Known rows, with every step that occurs:
X > L: [ -1.9 -11.2  11.9 -17.8  -3.0   5.6 -12.3   5.9  10.6 -27.3  -5.2  12.9
  10.4   4.8 -14.3  -8.6 -11.3  -4.7   6.3]
X > R: [ -4.5  -0.8  13.5   5.5  -2.6  -4.9 -20.1   5.9  11.6  -7.3  -3.2  -0.1
  -4.0   0.1 -21.1  -9.8  -7.7  -7.9  -2.6]
Z > D > L > F: [ -3.7  -1.0  -0.4   5.6  31.4  14.7  13.4   2.0  -9.9  -7.0   3.4  -1.0
  -0.4  14.2   4.6  -3.9 -14.6  20.6 -10.7]
L > F > R > D: [ 22.1  -9.2  29.4  43.5 -16.1   4.2   0.3  13.0 -18.0   5.7  12.2 -12.8
  29.3   0.7   9.9   1.5   7.8  27.2   7.9]
Z > X > L > G: [ -4.4 -27.3  17.6 -24.5   2.8   7.6 -36.4  21.9  36.0 -12.2  10.2  10.9
  10.0   8.9 -18.8  -6.6  -1.8   3.0  24.4]
G > Z > X: [ -3.7  12.5  17.0  15.9 -12.0   9.5  -5.3  12.8  12.6  -4.3   7.3  -7.3
  10.6   7.8   9.0  -6.1   8.3 -14.3  36.0]
X > R > D > L > F: [ 11.4 -12.3  44.5  26.0  -9.0   0.5 -20.0   9.9 -37.6   1.7   4.7 -10.6
  12.5  10.1 -18.8   0.9 -24.9  14.6  -8.1]
Z > F > R > D > L > G: [  7.9 -19.0  64.7 -20.0  -7.0  14.3   1.8  29.5 -21.9  -2.6  28.6   9.1
  30.7  -0.1   5.7  41.2 -18.3  33.3  19.1]
F > R > D > L: [ 12.2 -11.0  47.5   8.5 -15.8  -0.7   5.9  10.7 -27.8 -13.6   7.7 -14.4
  33.0  -8.3   6.5  31.4 -16.0   1.2  10.4]
G > Z > F > R > D > L: [  8.7   7.3  74.7   2.1 -25.5  20.7  20.7  25.7 -32.8 -21.6  16.4   4.1
  42.7   2.6  21.8  33.0 -18.4   7.9  39.0]
R > D > L > G: [  5.6 -25.0  41.8 -12.7  -7.0   1.7 -10.0  13.4 -38.4  18.1  13.7  -9.9
   8.2   7.8  -5.7  36.4 -21.9  24.4  -0.2]
Z > F > R > D > L: [  7.3  -6.6  56.4  -7.5  -7.6  11.4  10.0  18.0 -20.5 -23.7  16.1  11.3
  37.5  -4.7  10.9  32.7 -16.3  13.5  21.3]
X > R > D > L > G > Z > F: [ -1.3  -5.3  84.2 -14.7 -18.3  18.6 -16.2  34.2 -36.2   3.7  24.0  11.4
  16.9  19.1 -13.1  27.4 -31.9  26.5  26.1]
Z > D: [-13.7   4.0 -11.5   0.0  29.4   7.7   4.6   1.2   9.7  -9.5   0.6  13.9
  -8.4  10.8   2.1  -1.0   2.5  18.0   0.8]
Z > D > L: [-13.4   1.8   2.4 -15.1  30.7   8.4  11.0   0.2  -6.9 -18.7  -1.6   4.0
  -3.9   6.5   2.1  12.9 -18.7   5.3  -2.8]
D > L > G: [ -2.0 -17.8  20.7 -27.9   1.6   4.2  -1.1   9.8 -13.0  11.8   8.7 -11.4
  -1.5   2.3  -5.3  23.4 -23.1   6.6  -5.0]
F > R > D > L > G > Z > X: [ 10.5 -13.3  71.0  11.8 -25.3  12.7  -7.1  35.1 -16.7   2.0  26.8 -23.5
  37.1   3.7  11.4  33.5 -10.3   4.2  48.0]
Z > X: [ -3.0  -1.8   0.2   6.0   4.4  -1.1 -15.2   4.9  25.4  -7.1   4.4   0.1
   4.7  -0.3   0.3  -7.2  11.3 -10.2  18.9]
X > R > F: [  0.9   4.7  10.8  19.3  10.4 -13.0 -31.3   3.7  -8.2   6.8   4.8 -12.8
  12.8  -3.9 -32.8 -26.8  -9.8  10.2 -10.2]
F > R > D > L > G > Z: [ 13.5 -10.4  71.1   5.3 -30.7  11.9   6.3  29.4 -39.2   8.7  19.8 -23.3
  30.8   4.3  11.9  40.3 -20.5  16.0  28.4]
G > R: [-12.1   9.1  -4.1   4.9  -5.2   9.2 -17.0  -1.2  44.2   3.0  12.6 -21.0
   1.3  16.0 -10.3   0.0  -3.0   6.6   8.6]
X > L > G > R > D: [ -6.2 -21.9  33.0  -9.3 -16.0  16.1 -46.2  19.6  28.4   1.2  24.9  -8.3
  16.7  33.2 -28.2  13.2 -15.7  38.7  19.6]

Rows:
[-12.9 -12.5   7.9  -4.8   8.8   8.6 -62.5  19.2  61.9   2.1  31.0 -26.4
  28.7  22.6 -41.3 -23.5  -7.3  27.1  24.8]	Z > X > L > G > R > F
[  2.1  -3.5  26.8  27.8 -13.1  14.4 -16.0   2.3  -2.2  11.4  18.7 -32.6
  19.2  27.3  -7.6   9.8 -21.4  27.9   1.6]	G > R > D > L > F
[  6.9  -9.2  57.3  -2.7 -22.7  12.8   0.7  22.8 -53.4  18.8  16.6 -15.3
  14.9  17.2   5.1  34.6 -24.6  21.3  18.9]	R > D > L > G > Z
[ 11.5 -25.7  52.0  -2.8 -14.4   3.4  -1.4  22.0 -27.7   6.0  20.0 -17.1
  25.4  -3.6   1.9  40.9 -18.1  20.4  11.1]	F > R > D > L > G
[ -3.2 -26.9  55.6  -2.3  -4.3  -1.3 -46.0  24.4  -4.6   4.9  16.5  -8.0
  10.1   6.0 -28.2  19.7 -19.2   7.0  15.8]	Z > X > R > D > L > G
[ 12.0 -16.7  18.3  16.8  -5.5  10.2 -20.3  20.5  46.4 -34.2   7.1  -1.0
  35.2  -1.6  -3.5 -26.7   6.5  -6.1  28.3]	Z > X > L > F > R
[  4.6  12.8  26.8  23.1   5.9  23.2  31.5  18.6  -9.5 -17.2   7.6 -15.6
  21.2   9.6  22.8  -0.5 -13.6  10.1  19.8]	G > Z > D > L > F > R
[  3.4  17.6  39.2   1.0 -13.6  21.5  23.7  23.5   7.1 -19.1  13.2  11.2
  27.8  -0.6  21.1   6.6   1.6   2.8  38.2]	G > Z > F > R
[ -1.8  12.9  16.4  14.7  12.7  23.3  24.0  10.5 -22.9  -6.1   3.1  -8.2
   4.4  21.4  14.3  -4.0 -16.4  17.2   7.6]	G > Z > D > L > F
[  4.3  -0.3  62.2 -26.8 -14.4  25.1  21.7  34.2  -4.7  -6.6  22.0   0.5
  27.3   0.4  16.2  28.5 -21.2   9.9  33.6]	D > L > G > Z > F > R
[  8.3  -1.0  63.6  41.4 -21.8   9.9 -25.9  22.2 -24.3  -2.7  11.4 -16.7
  23.9  16.6 -10.5  -5.9 -16.1   0.3  28.5]	G > Z > X > R > D > L > F
[  9.4  -2.7  66.6   4.5 -24.7  24.7   4.8  38.6 -17.7   7.5  30.8  10.8
  30.2  11.0  16.8  26.4  -0.2  39.8  42.4]	L > G > Z > F > R > D
[  8.8  -4.8  10.0   7.3   0.9   6.0   8.8   0.7 -19.3   2.9   0.7 -13.0
   7.3   3.9   2.1  -1.2 -16.7   1.8 -10.6]	D > L > F
[ -3.6  -2.3  24.0   1.9 -11.0  11.9 -14.3  24.2  14.2  15.2  20.1  -7.9
   4.0   8.9   3.2   2.0   6.3   4.8  36.5]	L > G > Z > X
[ 13.8 -11.7  30.2  20.7  -8.5   4.2   1.5   4.3 -47.3   8.8   6.6 -11.1
  16.2  12.0   2.2  11.5 -17.0  20.7  -4.8]	R > D > L > F
[ -2.7  -4.8  39.4 -10.6 -10.3  13.3  -7.9  23.0  -0.9   8.1  14.9 -17.6
   9.6   8.8   3.5  16.3 -14.1  -6.6  31.7]	D > L > G > Z > X
[ 12.8  -7.6  31.7  23.8 -16.1  -0.6  -1.7  10.7 -14.2  -6.6  11.9  -6.4
  27.0  -5.9   7.7  17.9   2.4  14.0  14.6]	F > R > D
[-16.5 -17.8  11.1 -17.7  -2.5  16.2 -54.6  21.5  82.4 -11.0  23.6 -10.1
  11.0  25.5 -29.1  -6.2  -5.9   8.6  33.4]	Z > X > L > G > R
[ -7.4 -10.9  20.9   7.0 -13.6   9.9 -31.1  13.2  17.1  28.3  30.1 -21.6
   4.7  27.2 -16.0  20.9  -6.0  42.3  12.3]	L > G > R > D
[  1.6  -4.6  69.1 -21.2 -17.0  24.0   6.1  29.2 -46.4  10.1  24.6  10.3
  19.9  19.2   8.9  37.0 -23.7  33.5  28.0]	R > D > L > G > Z > F
[ -3.9   2.0  28.5  -2.7 -15.0  13.9 -20.3  18.3  25.1 -32.4   0.2   5.9
  22.2  13.5  -5.0 -13.4  -1.7 -19.6  44.3]	G > Z > X > L
[  7.4  -3.0  42.7   7.1  -9.4  10.5   4.5  18.9  -6.4 -15.2  18.0  19.9
  32.9  -2.0  12.7  18.8   4.5  25.2  23.6]	Z > F > R > D
